Every row comes from one small tree of marks. Brackets hold a mark, then the marks that hang from it, in the order of their numbers. Every link used is in the known rows. Which tree was each row made from?
Known rows:
{Q524 {Q235 {Q536 Q537} {Q697 Q395}}}: 39.5	-2.7	-5.4	41.9	10.0	1.7	18.5	24.8	-20.0	6.3	-10.8	-26.5	7.9	-6.1	20.4	-24.0	-6.8	14.5	5.8	-20.8	-7.1	5.4	-36.3	-30.5	-5.6	4.2
{Q880 {Q395 {Q697 Q235}} {Q536 Q537}}: -26.9	-1.8	-10.6	40.2	43.5	35.9	-19.2	3.3	17.1	13.7	31.7	3.2	24.6	-22.2	22.0	4.2	-13.1	33.5	5.4	21.8	5.6	37.5	-20.7	6.5	20.6	-12.6
{Q191 Q235}: -24.7	-13.0	-20.5	-3.3	0.2	-0.8	-5.0	5.9	-0.8	5.6	2.3	-24.1	-42.8	2.7	-22.0	27.6	32.8	-20.8	9.4	22.1	10.9	0.5	16.7	-20.7	4.9	35.1
{Q191 {Q235 {Q536 Q537 Q880}}}: 7.4	1.7	-9.1	5.0	37.9	21.5	11.7	36.2	-39.7	-15.8	-23.8	8.7	11.7	0.0	3.7	-12.1	7.1	1.6	-20.2	9.1	11.9	-6.2	-9.9	-42.9	16.6	4.8
{Q395 {Q880 {Q536 Q537}}}: -8.5	-16.6	-12.5	18.2	33.9	42.5	-30.4	42.6	-2.8	-14.4	27.8	2.7	25.5	9.0	-6.6	25.9	-0.2	18.8	-35.8	61.3	5.7	6.8	12.6	-7.3	39.3	17.9
{Q395 Q697 {Q880 {Q536 Q537}}}: -9.2	-2.4	-13.8	41.0	38.5	57.5	-42.8	54.8	-5.3	-21.5	38.5	-2.3	26.6	-12.4	-2.5	-2.1	-3.1	29.1	-54.5	59.9	18.6	22.3	15.0	-27.2	22.7	-10.0
{Q191 {Q235 Q697}}: -0.6	-0.5	-28.9	3.7	13.5	-15.1	-20.0	16.4	-24.8	-8.2	-9.1	-27.2	-55.4	-0.3	-12.6	2.0	34.2	-16.8	14.5	-7.5	23.1	3.7	13.6	-35.3	-11.6	50.4
{Q191 {Q235 Q536 {Q697 Q395}}}: 24.8	-23.7	-3.8	4.1	15.5	-24.9	-13.8	-6.7	-14.1	-18.6	-3.0	-55.9	-48.5	11.9	7.1	5.0	-7.7	-3.1	12.3	-13.7	19.9	20.3	2.3	-26.5	-7.8	15.5
{Q880 Q395 Q536}: 2.2	-28.3	4.6	7.3	26.2	16.9	-36.2	-23.7	13.4	4.5	41.4	-53.0	-21.1	-2.4	1.4	29.7	14.2	20.1	-12.7	48.2	-11.1	10.8	7.9	26.8	44.8	2.7
{Q880 {Q395 {Q697 {Q235 Q191}}} Q536}: -9.3	-17.2	28.7	23.4	27.8	2.1	-31.0	-35.2	22.5	5.6	29.5	-5.2	4.1	-27.3	23.8	14.7	7.4	12.4	21.4	-8.6	12.7	31.9	13.8	7.7	7.8	-2.8
{Q697 Q235 Q395}: -27.6	-27.9	-3.6	9.2	-13.0	-31.6	34.8	-15.0	46.6	32.1	14.1	-6.6	5.6	14.7	-18.5	53.9	16.2	-1.9	37.1	8.1	5.3	0.7	-19.1	8.2	-0.9	-11.8
{Q395 Q697}: -2.5	-2.5	-16.4	29.4	-4.8	20.2	-26.5	27.7	7.8	-6.1	22.1	-18.0	-26.4	-22.3	-30.6	-0.1	37.1	-2.3	-24.2	24.4	4.5	4.1	10.8	-34.5	-1.5	-22.0
{Q536 {Q880 Q395}}: -4.0	-2.4	-6.8	21.1	28.4	2.4	2.9	5.9	-9.1	11.5	15.4	-23.2	6.8	-17.7	-6.9	5.5	33.8	7.3	-21.0	9.8	-5.4	-17.3	-14.3	4.4	18.5	-38.2
{Q880 Q536}: 13.2	-29.2	2.1	-9.5	5.4	12.4	-28.0	-4.7	14.8	0.8	33.7	-33.7	-22.2	9.2	-18.4	34.1	35.8	11.7	-16.2	62.7	-3.3	2.3	25.0	1.9	41.5	21.3
{Q536 {Q880 {Q395 Q697}}}: -6.4	14.1	-8.3	45.4	32.3	13.5	-13.0	14.0	-12.6	1.1	29.8	-21.4	8.6	-35.9	-8.5	-22.0	31.1	15.0	-41.3	6.6	8.5	0.2	-12.1	-15.2	2.3	-67.0
{Q524 {Q235 Q536 {Q697 Q395}}}: 48.0	-7.9	14.0	31.7	-11.9	-16.4	8.0	-8.1	-7.9	1.8	1.6	-49.3	-28.2	-3.7	16.1	-12.4	22.3	6.6	5.5	-17.9	0.6	7.1	-14.8	-11.3	-10.2	2.2
{Q880 Q395}: -14.3	-17.4	-15.3	21.2	11.4	9.9	-18.5	-2.1	8.2	9.8	16.0	-33.6	-28.8	-17.9	-13.8	23.0	19.9	-6.3	3.3	17.4	-16.2	-4.8	-3.7	8.3	18.2	-16.7
{Q235 Q191 Q697}: 25.9	-19.1	-1.6	9.9	14.5	-18.8	-30.4	20.3	-17.6	-12.1	-12.9	-9.0	-28.7	-15.0	-16.0	7.4	31.2	-29.2	14.7	-32.2	3.9	-15.7	22.6	-52.2	-7.0	29.9
{Q395 {Q697 {Q235 Q536}} Q880}: 6.2	1.3	30.4	43.7	-17.9	24.1	-14.5	26.3	4.4	-23.0	3.4	14.9	-15.5	-23.2	13.6	-8.1	33.0	-4.4	-9.6	27.4	27.9	29.6	18.7	-11.2	-24.6	-24.7
{Q395 Q880}: -11.2	-12.1	-4.9	21.0	-4.6	14.7	-19.3	33.8	5.3	-8.4	16.4	-1.7	-11.9	-4.4	-20.4	25.4	36.5	-15.0	-19.9	39.8	8.8	-6.4	19.1	-10.3	2.0	-4.9
{Q524 {Q235 Q697}}: 26.3	10.9	-13.1	30.1	-15.3	-6.0	0.6	16.6	-21.9	11.7	-2.5	-26.4	-34.2	-14.9	2.5	-12.7	59.5	-13.6	13.6	-8.7	0.0	-9.2	-0.5	-20.1	-15.6	41.5
{Q235 Q191}: -1.3	-29.1	1.8	-1.3	0.7	-7.3	-18.4	10.7	9.4	-0.8	-4.1	-5.3	-15.8	-11.3	-28.6	29.8	34.8	-30.1	11.7	-5.9	-10.8	-20.3	19.4	-33.8	8.3	13.9
{Q697 Q235}: -19.1	-14.6	-2.4	6.7	-17.8	-6.4	16.6	4.7	23.2	23.9	-1.2	9.1	-17.3	0.4	-16.9	38.0	47.3	-19.6	34.5	18.2	3.6	-3.9	2.3	-1.7	1.9	17.6
{Q235 Q191 {Q697 Q395}}: 17.4	-33.4	-5.6	10.4	23.1	-43.5	-13.2	2.9	3.6	-1.3	1.7	-28.8	-9.0	-0.5	-18.3	23.9	0.2	-12.4	15.6	-44.2	5.0	-8.4	1.0	-41.2	-5.5	4.4

Write each row's tree:
-1.8	-17.5	-6.4	7.6	46.2	-18.0	-30.9	-5.2	-6.8	-20.7	33.5	-52.6	-10.8	27.7	9.3	28.3	-6.8	23.1	-16.0	19.8	40.5	31.4	20.4	2.7	2.1	30.5
{Q191 {Q235 {Q697 {Q395 {Q880 Q536}}}}}
7.8	-28.8	17.9	8.8	3.5	7.0	8.3	21.1	6.1	-2.1	-39.1	40.5	14.2	-15.8	13.4	15.6	-1.5	-23.5	41.4	-22.8	-5.0	-1.3	-7.2	-37.6	8.6	23.5
{Q697 {Q235 Q191 {Q536 Q537}}}
1.2	-12.8	0.1	29.7	31.0	32.1	-49.3	-16.7	9.2	-3.1	51.6	-51.9	-22.5	-22.1	4.0	0.3	12.0	30.8	-27.9	43.4	4.5	29.1	12.4	8.5	26.9	-24.5
{Q880 {Q395 Q697} Q536}
-21.6	21.9	5.6	48.1	17.9	1.6	14.0	-1.4	2.3	18.1	18.8	9.9	18.0	-32.5	11.6	-12.2	37.4	14.1	-3.6	-10.3	18.2	9.0	-20.5	0.2	-18.2	-54.2
{Q536 {Q880 {Q395 {Q697 Q235}}}}
9.1	-18.2	-20.5	27.8	60.3	11.4	-21.1	36.1	-4.7	-14.0	31.8	-27.8	37.2	20.1	2.8	19.1	-31.8	34.3	-27.6	24.0	23.9	15.1	-2.2	-11.8	23.3	9.4
{Q235 {Q697 {Q395 {Q880 {Q536 Q537}}}}}
-10.5	-5.1	-20.0	38.9	54.5	54.4	-44.5	13.7	2.3	-3.4	42.3	-26.3	10.0	-25.4	4.4	-4.5	-22.5	39.7	-31.8	34.3	-3.8	25.8	-10.4	-8.8	36.4	-24.4
{Q880 {Q395 Q697} {Q536 Q537}}
32.4	-8.1	3.1	7.1	32.6	-31.5	6.6	-1.4	-32.2	-12.1	-4.5	-41.6	-10.5	12.8	7.7	-11.2	6.6	12.4	-15.8	-21.9	32.9	6.8	-6.0	-28.6	-10.5	-9.2
{Q191 {Q235 {Q536 Q880} {Q697 Q395}}}
31.7	-5.0	-2.3	2.5	10.6	-0.9	-31.3	7.4	-35.3	-27.5	-18.9	-31.4	-68.7	-3.1	7.7	-12.4	27.6	-21.3	2.5	-3.6	22.9	17.0	21.1	-33.9	-9.3	42.6
{Q191 {Q235 Q536 Q697}}
32.1	-2.7	35.9	35.1	35.2	14.9	-29.6	0.9	-23.6	-22.8	5.6	-15.0	5.3	-46.0	15.9	-34.1	15.6	5.1	-32.7	-27.0	1.7	3.6	3.9	-32.9	-2.4	-65.3
{Q235 Q191 {Q536 {Q880 {Q395 Q697}}}}
-16.8	3.0	-29.9	33.2	50.8	23.3	12.9	33.8	-18.2	14.0	5.6	8.1	39.5	-24.6	-5.2	-1.7	2.2	15.8	-23.0	4.3	-9.8	-19.1	-37.8	-17.9	25.4	-35.8
{Q536 Q537 {Q880 Q395}}
-5.7	5.0	12.1	57.0	2.8	44.7	-7.9	56.2	-3.0	-20.3	-6.8	38.8	17.1	-27.2	18.7	-17.2	3.1	2.3	-8.7	18.2	23.3	27.6	-3.8	-30.0	-18.0	-28.7
{Q395 {Q697 {Q235 {Q536 Q537}}} Q880}
-23.6	-2.3	21.9	45.0	-3.8	1.1	-10.8	21.1	13.4	-11.9	-3.1	38.4	11.2	-26.8	1.1	10.3	34.2	-18.9	10.4	-18.5	29.4	11.0	21.0	-27.6	-35.3	-12.8
{Q395 {Q697 {Q235 Q191}} Q880}
-9.7	-12.3	-29.7	7.7	24.5	-35.7	0.6	-3.1	-4.2	1.8	5.1	-43.3	-32.9	16.0	-11.0	19.1	4.7	-3.1	17.0	-19.5	24.2	11.4	-3.0	-25.9	-11.1	22.6
{Q191 {Q235 {Q697 Q395}}}
10.6	-6.3	30.5	18.4	11.7	1.0	19.9	-16.2	-4.3	12.3	-0.7	-1.1	3.5	-18.0	27.9	1.1	30.5	3.0	7.4	1.4	5.1	2.6	-17.0	17.7	5.1	-31.1
{Q697 {Q235 {Q536 {Q880 Q395}}}}
56.8	4.5	20.9	34.1	5.4	-23.2	25.6	-0.4	-28.3	10.4	5.8	-36.2	6.5	-2.1	20.7	-27.1	38.3	21.8	-18.9	-25.2	9.5	-9.8	-22.8	-16.8	-13.5	-19.5
{Q524 {Q235 {Q536 Q880} {Q697 Q395}}}
17.5	-34.4	37.8	-3.5	-16.8	-9.7	-1.2	-8.3	13.5	-3.9	-24.4	18.6	-21.1	-12.8	7.4	27.6	29.8	-27.8	40.6	-14.1	1.9	-1.4	13.7	-16.7	1.5	19.1
{Q697 {Q235 Q191 Q536}}
28.4	-21.0	16.6	7.9	33.2	15.0	0.6	41.8	-27.7	-16.2	-27.8	28.5	40.5	-17.0	-0.9	-8.0	4.9	-5.0	-19.8	-14.9	-5.0	-24.9	-4.5	-55.4	21.0	-13.6
{Q235 Q191 {Q536 Q537 Q880}}
13.0	-14.7	24.5	7.3	21.0	0.6	30.2	25.6	-12.7	3.0	-36.8	59.5	47.4	-13.7	16.0	1.3	10.9	-9.6	16.3	-31.6	6.7	-17.9	-15.3	-39.5	3.6	-1.1
{Q697 {Q235 Q191 {Q536 Q537 Q880}}}
43.4	-29.0	4.0	17.4	9.7	-15.7	-16.2	3.7	-4.5	-17.1	4.3	-50.8	-36.4	4.2	-3.5	5.7	1.3	1.9	-3.2	0.5	6.4	8.6	-1.8	-24.1	1.0	-12.6
{Q235 Q536 {Q697 Q395}}
-17.5	-31.1	-11.4	20.3	44.3	21.4	-10.2	27.9	19.1	-1.2	41.5	-14.1	49.2	21.1	-8.3	41.1	-32.5	36.4	-30.8	47.4	10.6	9.8	-5.0	1.5	37.2	-11.8
{Q697 {Q395 {Q880 {Q536 Q537}}}}
6.5	-13.0	15.1	31.6	6.9	21.8	-6.3	28.5	-0.6	-15.3	-23.3	38.4	16.5	-32.3	13.1	-10.2	-2.8	-10.0	22.0	-28.3	9.9	16.8	-1.8	-56.5	-8.8	-8.6
{Q395 {Q697 {Q235 Q191 {Q536 Q537}}}}
58.5	7.4	14.7	26.8	-21.6	4.7	-13.3	7.0	-29.4	-7.3	-10.8	-30.2	-50.6	-18.2	18.1	-29.2	52.0	-11.7	6.1	-2.7	-2.9	0.4	1.3	-19.5	-9.9	33.7
{Q524 {Q235 Q536 Q697}}
31.2	11.9	4.2	16.1	45.2	-9.8	-13.5	-3.2	-52.0	-21.5	-11.1	-38.7	-32.2	-16.5	32.4	-33.2	19.1	0.5	-11.7	-23.6	20.1	11.7	-1.6	-15.1	-6.8	-2.8
{Q191 {Q235 {Q536 {Q880 Q395}} Q697}}
-28.0	12.4	2.3	49.8	-12.8	12.9	-7.6	32.8	15.3	-6.4	15.8	32.0	2.7	-21.5	-2.6	8.9	40.0	-6.9	-1.3	19.2	30.4	17.3	12.6	-12.8	-31.0	-19.4
{Q395 {Q697 Q235} Q880}
0.1	-39.7	42.2	18.8	-3.2	-26.4	11.0	-7.7	30.5	-6.3	-5.5	12.8	18.7	1.9	13.7	40.4	-5.1	-12.0	30.5	-16.8	19.5	7.2	8.8	-1.1	-13.1	-18.0
{Q697 {Q235 Q191 Q536} {Q395 Q880}}
0.4	-16.8	0.9	13.8	-2.9	21.3	10.8	26.5	9.9	3.5	-23.6	27.1	0.5	-8.1	6.3	12.5	3.1	-11.2	26.7	14.2	-0.4	3.3	-17.7	-18.6	12.7	13.2
{Q697 {Q235 {Q536 Q537}}}
-10.2	-20.4	-21.2	15.7	47.6	37.4	-27.3	8.3	2.2	8.4	32.7	-28.6	11.1	-5.5	4.4	21.8	-21.0	26.6	-13.2	40.2	-15.4	9.7	-10.5	7.1	55.5	0.6
{Q880 Q395 {Q536 Q537}}
11.2	-47.2	37.4	2.4	-8.3	-34.5	15.6	-28.2	35.1	6.9	-12.4	0.0	0.9	2.3	3.7	42.6	-0.7	-12.6	47.1	-24.3	3.2	6.9	-4.0	-9.7	-1.9	-7.1
{Q697 {Q235 Q191 Q536} Q395}
9.2	-26.9	1.3	29.3	25.9	-32.0	-24.5	24.3	-1.3	-18.8	4.0	-16.2	6.4	0.7	-9.3	21.8	-1.1	-9.3	-0.9	-36.3	21.3	-5.1	12.6	-32.0	-16.7	-4.1
{Q235 Q191 {Q697 {Q395 Q880}}}
41.8	-35.0	29.5	27.2	18.0	-20.0	-28.2	15.7	-11.7	-37.0	-7.3	-21.3	-5.8	-3.1	9.3	6.8	-8.3	-11.1	-8.0	-31.2	20.8	4.7	19.4	-31.6	-16.1	-13.4
{Q235 Q191 Q536 {Q697 {Q395 Q880}}}
29.2	1.5	6.6	25.9	-8.2	-18.0	-6.5	4.2	-25.7	9.0	-18.2	-10.7	-24.2	-22.4	6.0	-10.0	54.8	-25.1	27.0	-47.4	-1.2	-13.5	8.0	-37.6	-20.1	49.9
{Q524 {Q235 Q191 Q697}}
8.6	-13.5	38.2	37.2	6.0	6.9	-22.6	-19.0	10.8	-14.1	-3.4	0.0	-14.7	-46.2	30.7	-7.8	5.1	-8.0	26.7	-34.6	3.3	26.1	1.4	-13.0	-13.4	-29.5
{Q880 {Q395 {Q697 {Q235 Q191 Q536}}}}
56.8	-25.6	25.7	10.6	33.1	-37.7	-3.4	3.3	-24.7	-14.9	-9.1	-22.8	12.1	-3.6	4.3	-8.1	5.8	1.6	-13.5	-47.8	17.8	-13.5	-1.0	-43.8	-2.6	-21.8
{Q235 Q191 {Q536 Q880} {Q697 Q395}}
-12.2	-4.5	12.0	32.4	19.1	17.3	-26.5	-28.7	24.7	13.8	45.0	-20.7	-11.7	-21.6	19.0	13.2	21.6	27.9	5.6	27.4	15.0	40.7	0.5	25.4	13.0	-11.6
{Q880 {Q395 {Q697 Q235}} Q536}
38.8	4.9	-6.3	36.0	55.8	22.1	-12.7	41.3	-51.0	-18.5	-13.9	-8.6	11.5	-30.3	24.8	-43.9	-5.5	11.4	-26.9	-20.4	1.8	-2.3	-25.9	-29.4	14.7	-26.0
{Q235 {Q536 Q537 {Q880 Q395}} Q697}
62.5	-7.1	32.3	23.9	-15.4	-6.6	-17.2	-0.6	-31.1	-10.5	-25.3	-15.8	-35.4	-25.6	26.7	-24.0	44.5	-22.8	20.2	-42.0	-2.6	-4.8	13.3	-39.0	-16.9	40.0
{Q524 {Q235 Q191 Q536 Q697}}
3.4	-13.5	-13.9	33.3	17.9	-17.0	-12.4	29.2	0.4	-11.8	18.7	-27.1	-1.1	9.1	-14.6	15.9	4.3	1.6	-16.3	2.2	24.7	3.1	1.5	-17.6	-13.3	-12.9
{Q235 {Q697 {Q395 Q880}}}
48.2	10.5	-7.4	36.6	1.9	26.4	-4.7	39.1	-42.0	-4.2	-22.8	-8.7	-14.1	-21.0	23.6	-35.2	22.5	-5.4	3.0	-11.8	-9.1	0.3	-15.9	-38.6	-3.2	33.9
{Q524 {Q235 {Q536 Q537} Q697}}
65.5	21.3	21.8	29.5	-4.7	0.2	5.6	14.4	-47.6	-0.6	-13.8	-20.7	-13.4	-17.6	22.8	-42.1	68.2	3.2	-19.4	-12.1	8.2	-14.4	-4.8	-22.6	-14.3	10.2
{Q524 {Q235 {Q536 Q880} Q697}}
38.0	9.8	4.6	3.9	25.8	-9.2	-10.5	13.8	-53.5	-24.9	-20.1	-20.7	-31.9	-2.3	12.8	-28.3	39.1	-7.0	-18.5	-12.1	30.9	0.5	15.9	-37.9	-12.7	21.2
{Q191 {Q235 {Q536 Q880} Q697}}
-16.4	20.6	-24.1	57.0	51.6	36.0	-0.9	44.2	-21.9	-1.2	16.9	2.8	40.7	-40.9	-2.8	-29.7	-0.8	25.2	-41.3	-1.9	2.2	-2.1	-32.0	-33.4	10.0	-64.4
{Q536 Q537 {Q880 {Q395 Q697}}}
-6.2	-35.6	6.6	10.4	21.1	-0.1	-18.1	-3.3	29.4	-2.5	52.2	-39.3	15.5	25.8	-11.0	48.1	-0.6	27.2	-27.1	58.4	14.0	11.6	14.1	18.7	29.9	-13.0
{Q697 {Q395 {Q880 Q536}}}
13.8	-17.8	-26.5	13.4	40.8	-6.5	-6.7	24.0	-26.7	-15.5	-17.4	-29.0	-9.9	9.0	10.0	-3.7	-39.3	3.6	10.3	-20.8	16.2	19.0	-19.7	-42.8	-0.3	14.2
{Q191 {Q235 {Q536 Q537} {Q697 Q395}}}
-36.5	-22.8	4.5	27.0	-8.5	-20.7	28.0	4.9	42.5	19.0	21.4	8.4	22.3	12.8	-6.2	51.2	9.9	-0.9	18.2	16.0	20.6	4.6	-10.1	14.3	-14.1	-16.5
{Q697 Q235 {Q395 Q880}}
